Each row comes from the steps of one path. Every step used is in the known rows, and no mark comes twice. Write the path behind each row, first mark first.
Known rows
Y, H, A, C, Q, B, W: [-18   2 -11   4   7  13  18 -31 -24 -19 -34  20  -2   4   4   5 -17 -13
   8 -25   4   9 -18  -5  55 -21  11  -1  22   2   2  13 -24  -8  -5 -33
  15   1]
K, T, P: [-10 -25  -8   8  13   2  -1  11  -4  17  24  -3   0  -9  -1  -4 -21  11
  -6   4   9   6   9  -4 -12   8  21   9  -4  24  11  -9   1   5   8  -6
  20   7]
Q, H, A: [ -4  19  -9  -7  14  -8   9   5   5  -9  -7  12  13  -2   5 -23  -5 -14
   6  18 -15  12  -2 -15  10  -6 -11   1   0  -7   8  12 -13   7   0 -12
  16  10]
F, T, K: [ -8 -36  -2   3   9 -24  -6  10   7   6  28 -17   7   3   3   5 -29  18
   2  13  12   1  16   7   1   1   7   7 -20  14  -7  10   4  -8  -8   3
  22  17]
D, C, Y: [ 11  12 -14  -7   9   1  11 -13   0  -3 -10  31   8  -8  18  -5  19  -6
   6  23 -19  18   0   2  22  -9  -8 -11   1 -12  14  19 -13  17 -10  -6
  13  -9]
X, C, Q: [  4  -4 -10   4   2   7  15 -12 -14 -10  -7   0  -2   0  10  12  -4  15
  12  -5   1   5  -9   8  17 -18   2  -3  22  -4  17   7 -18   4   1 -10
  10   7]
U, N: [-12   7  14  11 -11   9 -12  -1  -7   3 -13   3   0   6 -12   6  -7   0
  -9 -11   0   6  -6   0   3   6  -2   0   0  -2 -10 -10  11  -3   6  -3
 -13   1]
P, B, W: [  1 -16  15   6  -1  16   6 -17 -10  -7 -10  -5   7   5  -8  15 -10   7
  -7 -29  -1   5  -2 -16  28  -3  -4  19   5  -9  -4 -21   4  -7  12 -13
 -21  10]
P, T, F: [ 12 -50   3  -4   0 -31  -1   3  -5 -11  37   8  13   0  13  10 -14  24
  -4  -5  17   5   0 -14  10   4  15  -8  -4   2  14  -8  -7   9 -26  -2
   5  16]
Q, H, A, C, P, B, W, N: [-21  12   0  17   7  30  13 -16 -11  -8 -28  18  36   2   2  -5 -26   3
  -7 -17 -21  22 -20 -39  67  -8 -15  -1  15 -13  -4  -7 -18   4  -3 -35
 -13  23]
Y, H, Q: [  5  23 -10   1   1   2   2 -30 -12 -24 -12  17  -5   7  17   7  -5   7
  15 -11  16  -9   6   1   6   1  11  -6   7   3  11  11 -18   0 -12 -17
  15   4]
W, N, U, B: [ -8  14  32  27 -28  38 -20 -11 -10   7 -24  -3  -1  10  -7  16 -21   5
 -25 -21  -7  -2 -21  -8   9  10   0  -2   5   0 -25 -32  26 -22  14  14
 -26   4]
A, C, D: [ -7  11 -20  -3  13   5  31 -10  -9  -2  -6  39   4  -2  16  -9   7  -8
  11   4 -12   5  -1  11  15  -8  -2 -25   5  16  -8  22 -12  15   1  -9
  11  -7]
F, T, P, B: [ -3 -43  -3  16  10  17  -3  -9   1  13  42 -12  16  -5  -8   2 -34  30
  -8 -10  -3  17  10 -12   8  13  15  10  -4  14   8 -10  -8  -2   2 -17
  14  22]
C, P, B: [  2 -20  -8   7   2  25  -2  -6  -2   1  12   0  16  -5  -9   4 -20  19
   1 -31   0  13 -10 -12  29  -3  -5  -2   2  -9  13  -5 -17   8  -1 -10
 -13  20]
B, W: [ -5  -7  13   2   0   3   4  -4  -7  -6 -19  -2   0   8   0  12   2  -1
  -5  -8   2  -2   0  -8  12  -6  -3  14   7  -2  -7 -13  12 -10   4  -7
 -11   3]
K, T, P, H: [-13 -16   0   2  25   5   6  -4  -3  15  26   3   8  -2   6 -13  -8  13
   2  -4  11  12  11 -20   1  19  19  -6  -4  16  10   0 -13   2  21 -13
  29  16]
C, P, B, W: [ -4 -29   5   8   1  28   2 -10  -8  -5  -7  -3  17   2  -9  16 -19  18
  -4 -40   0  11  -9 -21  39 -10  -8  11   8 -11   4 -19  -6  -1   4 -16
 -25  23]
D, C, Q, H, A: [  7  22 -22  -3  12 -14  20 -11  -7 -17 -16  25  12   2  15 -11   0 -16
   9  18 -14  28 -10  -9  33 -19  -3  -7  21 -20  28  11 -37  21   1 -20
  31   4]
P, H, A, C, Q: [-11  22 -14  -7  34 -12  15 -14 -21 -16 -15  16   7   8  13 -13  11  -4
  14   6  -5  19  -7 -23  45   4  10 -19  22 -11  18  23 -41   6   9 -29
  33   2]
A, C, Y: [  0   8 -14  -4  17   4  13 -13  -4  -3 -13  30   8  -5  14  -7  18  -6
   6  12 -20   9  -1   1  25  -1  -3 -13  -3  -2   3  24  -5  13 -12 -15
  11 -13]
M, C, Y: [  6  10 -18  -8  21   1   8  -8  -6   4 -14  26  12 -11  16   2  28  -1
   6  22 -12  14   1   6  20 -13  -8  -9   6   1  16  26  -7  17  -4 -12
  13 -13]
M, C, P: [ -6   2 -22   7  17   7   9  13  -4   9   1  13  15 -10   7   6  10  12
   6  -2   2  10  -9   0  21 -14  -7 -18  14   6  20  11 -17  14  -3 -11
   6   6]
M, C, A: [-13  23 -23  -7  19  -8   7  14  -7  -1  -9  23  12  -6  19  -6  12  -3
   4  29  -3  17   7   6   8 -13   0  -7   8   9   6  21 -21   9   2  -6
  10 -12]
M, C, Q: [  6   1 -16   2  11  -7  11  -8 -17  -1 -13   8   0   1   9  19  12   3
   4  -3   8  12  -8  10  21 -20   6  -5  26   1  24   4 -17  13   5 -13
  14 -10]
K, T: [ -5 -14   1  -3   5  -9  -5   7  -1   5   5   2   1  -8   5  -4 -21  -4
  -2   3   9   1   9   6  -2   5  15   9 -10  14   0  -4  10   4   3   5
  12  -1]
P, H: [ -2  10   8  -5  11   3   8 -13   0  -4   2   4   8   9   7  -8  13   5
   8 -10   1   6   1 -17  13  11  -2 -15   1  -8   0   8 -14  -3  12  -8
   9  11]
Q, B, W: [ -6 -24  18   7 -17  17   7 -16  -8  -4 -12  -2   0   7  -7  15 -12  -6
  -7 -35   2   4 -14  -3  18 -14  -4  11   0   0 -17 -15   9 -13   1  -2
 -23   9]
H, A, C, P: [-21  11 -28   3  26  -1   5  21  -7   0  -4  17  13 -11   4 -17  -3   1
   8  14 -13  11 -10 -16  29  -3  -2 -18   9  -2  16  20 -27  12 -13 -19
  16   7]
Y, H, Q, B: [  4   6  -5   5 -15  16   5 -42 -13 -23  -5  18  -5   7  11   9 -18   1
  16 -35  16  -3  -7   6  11  -7  11  -9   3   3   1   8 -20  -3 -13 -12
   3   8]
V, Q, B: [ -6 -20   3   2 -19  20   4 -23 -10  -8  16 -11   0  15   1   8  -5  -7
   0 -40   0  17  -9   0   0 -12   7  -9   2  -1   3  -5  -5  -7   2  -7
  -1  11]
H, Q, B, W: [  2 -19  15  11 -17   9   3 -32 -23 -25 -18   7  -5  16   4  26 -16  -3
  -1 -40   7   2 -11  -6  17 -13   4  12   9  -6  -7 -18  -3 -11  -8  -8
 -23  11]
D, C, P, B, W: [  0 -13  -4  12   1  22  16 -12  -7  -6  -8  11  18  -1   2  14  -7  14
  -2 -29  -5  17 -12 -20  51 -13 -12  -3  14 -16  14 -15 -19   8   4 -18
 -15  19]
P, B, W, N: [ -5  -6  29  16 -16  28  -7 -26 -13  -2 -22 -10  10   9  -7  21 -21  11
 -17 -25  -3   4  -7 -20  32   0  -2  22  11  -9 -19 -30  14 -17   5  -9
 -35   9]
P, T: [  4 -28   3  -1  -4 -12  10  -1  -8  -7  15   5  15   4  13   7  -4  10
   1  -7   1   8  -5 -12   5   1   8  -7  -8  -3   9  -8  -5   7 -12   7
  -2   3]
V, Q, H, A: [ -8  17 -11 -11  11   0   8  -6  -3 -18   2   2  15  13  10 -16   5 -16
   8   3 -15  23   2 -22   4  -8  -3  -5   7 -11  21  10 -20   5   4 -25
  29  15]
B, W, N, U: [-19   4  33  18 -28  32 -15 -12 -16   8 -43  -8  -1  15   3  26 -10   6
 -24 -19  -7  -4 -12 -17  13  -1   2  14  16   6 -28 -36  28 -25   4   2
 -36   7]
F, T, Q: [ -7 -22  -2   7  15 -10  -5   6   6 -10  29 -16   6   8  -1  12 -23  17
  -1   7   4  13  10   5  -1   7  21  -1 -11  17  -2  -9  -3  -7 -22 -12
  28  17]
V, Q, H: [  1   5  -2  -5  -4   8  15 -20   1 -17   8   1  14  18  12  -1  10  -9
   4 -23  -6  16   1 -12  -1 -11  -3 -10   2  -7  12  -2  -7   5   7 -21
  17  14]
A, C, P, H, Q, B, W: [-13  -8   3  13   5  19  23 -40 -26 -28 -17  26  16  20  16  15  -3   9
  13 -61   2  12 -21 -27  55  -6   2 -26  14 -12   0  -1 -33  -1  -5 -27
 -10  28]
A, C, Y, H, Q, B, W, N: [ -7  16   8  13 -14  35   8 -68 -28 -26 -49  39   6  11  22  19 -10  -3
   6 -30  -5   5 -14  -4  52 -12   8  -4  10  -1 -17  11  -3  -8 -27 -29
 -10  -1]
Y, H, Q, B, W, N: [ -8   8  21  17 -30  32  -5 -54 -24 -24 -38   9  -1  18   9  26 -27   3
   0 -41  15  -5 -13  -5  28 -12  10   9  14   1 -21 -14   1 -22 -15 -14
 -22  10]
D, C, M: [  8  17 -20   0   9  -2  25 -12  -7  -4  -7  19   7  -2  17  -7   9  -8
  12  14 -18  18   0  10  13  -6 -11 -16  13  -2  15  20 -19  18  -8  -4
   0 -13]

Which path is each row?
[ -4  24 -21  -8  17  12  18 -27  -1  -7 -16  40   7  -8  19 -12  16  -4
  17   7  -9   1   3   4  31  -1   0 -20  -5   6   4  37 -11  11 -13 -26
  26 -11] | A, C, Y, H
[ -6  -4  31  18 -13  30  -5  -6 -12  -3 -32   1  -4  12  -8  24 -10   1
 -21 -31  -1  -4 -17 -16  16   1  -6  10   6  -1 -18 -37  28 -24  25   3
 -25   7] | N, U, B, W
[ -8  19 -23 -10  32  -6   6   3  -8  -6 -17  31  10 -12  13 -21  12 -14
   8  37 -30  16   0 -11  29  -1  -3  -8   0  -5  13  37 -18  13 -14 -20
  24 -12] | H, A, C, Y
[-20  40 -26  -4  25  -3  15  -2  -4  -6 -14  25   3 -10  10 -22   1  -7
  15  23  -5  -1   0  -8  23   6   6 -17   6   8   8  33 -23   2  -6 -24
  33  -7] | Y, H, A, C
[-13 -20 -28   2  22 -30  33  19  -2  -8  25  24  37   1  19 -11 -18  12
  14   5  -6  20 -11 -29  40 -10  -9 -28 -13  -2  23  21 -40  22 -19 -16
  24  27] | Q, H, A, C, P, T, K
[-15  24 -18  -1  24 -13   8  12  -8  -4  -8  14   4  -9   6 -18   4 -11
   4  27 -15   5  -2 -11  17   5   2 -11   7   1   6  19 -17   6  -4 -14
  21  -8] | H, A, C
[-15  21 -29   2  23   0  20   9   3  -6  -5  29  25  -8   9 -25  -5  -7
  11   8 -21  16 -12 -21  35  -7 -13 -21   3  -5  15  22 -31  19 -10 -27
  21  15] | Q, H, A, C, P
[-18   1  17  25  -9  32  12 -48 -29 -23 -30  20  19  25  16  20 -15  13
   3 -57   2  13 -25 -31  59  -4   3 -23  20 -12 -15  -9 -24 -10 -13 -24
 -23  27] | A, C, P, H, Q, B, W, N
[-22 -14 -36  -1  29 -22  23  14  -8  -6  22  21  23  -5  19  -9 -18  21
  19   7  10   7  -6 -20  40  -6   6 -31  -8   9  24  33 -44  11 -24 -18
  33  18] | Y, H, A, C, P, T, K
[ -5  38 -33 -16  39   0   7  -7  -6  -2 -23  40  13 -18  19 -17  22  -6
  19  40 -12  15   3  -1  33 -14  -4 -11   9   5  24  51 -23  12  -7 -27
  39 -11] | M, C, Y, H, A
[-16  -2 -31   9  35   2  20   7   1 -16  26  18  28  -9   2 -14 -39   7
   6 -10  -5  31  -7 -22  47   2  11 -14 -10  11  21   0 -37  24 -10 -39
  37  29] | K, T, Q, H, A, C, P, B
[-11  27 -29  -3  24  -4  12 -15 -18 -15 -21  21  -2  -2  11  -8  -4  -6
  16   9   1   5  -6  -2  36  -7  15 -11  21   2  20  27 -35   6  -6 -32
  38  -8] | Y, H, A, C, Q
[-10 -34  -4  13  13   3  -5   5   3  16  33 -11   9  -3  -1   0 -22  22
  -6   9  -3  11  11  -4  -8   9  16   6  -4  20   3  -2  -2  -4  -7 -11
  24  15] | F, T, P
[-22 -29 -13  14  29   6  13 -21 -19   1  25   8  15   6   4 -12 -25  11
   7 -11 -10  35  -9 -22  41   6  25 -17  14   9  13  19 -44  -2   0 -33
  45  23] | F, T, P, H, A, C, Q, B
[-14  10 -11   4  22  10  21  -9  -3  -2   4  20  19   4  12 -12  11  11
  12 -21  -4   9  -9 -23  37   8  -4 -38   6  -5   5  17 -30   9   3 -20
  13  16] | A, C, P, H
[ -9  30 -15 -16  43  -3  14 -12  -8 -10 -17  36  17  -3  19 -29  26  -9
  17  29 -25  22   2 -28  43  11  -3 -24   2 -12  12  45 -30   9  -2 -27
  32  -1] | P, H, A, C, Y
[-10  12 -32  10  29  10  26   1   1 -19  20  15  27  -2  -3  -9 -20   9
   8 -13 -16  31 -13 -26  49  -3  -5 -22   2  -3  21   2 -46  18 -14 -44
  23  32] | T, Q, H, A, C, P, B
[-10  34 -20  -1  20 -12  24   2   1  -7  -9  27  16  -5  11 -25   2 -19
   9  20 -22  11  -5 -16  23   0  -9 -14   1  -2   5  19 -19  13   0 -23
  26   2] | Q, H, A, C
[ -2 -13  -2   7  12 -10  11  -5  16 -16  29  -6  18  11   5   4 -23   9
   2  -1  -2  18   7  -1   4   1  10  -3 -16  14  -3  -9  -6   2 -19 -21
  35  27] | F, T, Q, H
[ -7  -5 -33   4  34 -18  31  21  -5 -17  23  20  40   1  19   4  -2  16
  10   8  -4  39 -16 -26  34 -19  -2 -30   3   4  40   3 -46  27 -25 -28
  32  25] | M, C, P, T, Q, H, A
[-15  11 -10  -7  31   6  -3   9  -2  -5   0   9  18   2   4 -22   0   8
  14   4  -4  19  -5 -33  29   3  -3 -16   7 -15  18  22 -36   1   2 -17
  16  25] | C, P, H, A
[-18  39 -37 -13  30   5  28 -10  -8  -8 -15  51   5  -9  21 -27   3 -12
  24  24 -10   5   2   3  25  -8   2 -27   9  18   0  47 -31  12  -3 -23
  35  -5] | Y, H, A, C, D
[  4  14 -20   1   0  20  17 -56 -17 -26 -16  47   2  -1  24   2  -1  -6
  20 -24  -4   5  -7   7  37  -8   8 -21  -2   1   4  32 -25  10 -26 -26
  15  -4] | A, C, Y, H, Q, B
[  5   7 -12  -6  12  -9   8  -8  -7 -17 -14   9  10   5   5  -9 -10 -13
   8   6  -7  20  -8 -10  23 -16  -1   7  15 -12  20   8 -26  11   1 -20
  22   9] | C, Q, H, A
[-23 -32  28  28 -20  48 -14 -16 -21  25  -9 -12   5   3  -4  26 -44  23
 -33 -33  -1   7  -6 -28  18  10  21  26  11  23 -15 -51  23 -19  21 -11
 -24  21] | K, T, P, B, W, N, U
[-24  22 -19   4  41   1  20   1 -10   9  14  15  10  -1   5 -26  15   6
   7  19 -15  15   0 -36  22  19   4 -26  13   3  15  22 -39   1  12 -31
  37  10] | T, P, H, A, C
[-10   5  -9   0  17   3  17 -26 -22 -14  -9  17   6   8   6 -11  -4 -10
  13 -19  -7  25 -18 -18  49  -3   9 -24  17 -10   8  21 -42   2   6 -23
  21   8] | P, H, A, C, Q, B
[-17 -31 -29   2  26 -31  19  29 -11  -3  25  11  23  -3  14  -4 -16  19
   9  13   0  15  -9 -23  34  -6   1 -23  -7   1  25  20 -38  14 -23  -8
  20  18] | H, A, C, P, T, K
[-28  -1 -16   7  48  -7  13   5  -5   8  27   9  21  -2  10 -27  -6  16
   7  28 -16  21   9 -33  22  25  16 -21   3  12   9  26 -32  -2   3 -32
  52  18] | F, T, P, H, A, C
[ -4 -31 -25  -2  25 -31  19  13  -1 -17  32  37  39  -8  22 -15 -19  16
   7   1  -2  21 -14 -34  46  -4   2 -29   0  -3  29  14 -39  29 -37 -30
  27  33] | Q, H, A, C, P, T, F
[-13 -22 -32  -4  29 -22   9   9  -8 -15  28  35  24 -14  22 -12 -20  26
  13   3  14   8  -7 -26  46   1  17 -33   5   9  29  26 -41  18 -41 -32
  34  23] | Y, H, A, C, P, T, F
[ -6 -31 -12   6   3   6  24   9  -8  -7  18  10  28  -9  23   6 -12  33
  13 -14  -3  10 -15 -15  21 -13  -3 -23   3  -2  22   7 -22  14 -20   1
  -2  24] | X, C, P, T
[  5   8 -13   4   3  -3  29 -27  -7 -13 -12  22  10   8  13   3   1  -9
   8 -18  -6  11 -10   1  31 -12  -1 -14  12  -3   8   3 -18  19   1 -24
  18   0] | A, C, Q, H
[-19  -5 -21   2  46  -8  14  -3 -24   3  10  14   7  -1  10 -15 -11   6
   7  10   2  25   2 -27  33  13  31 -12  19  12  29  15 -40  10  16 -33
  53  11] | K, T, P, H, A, C, Q
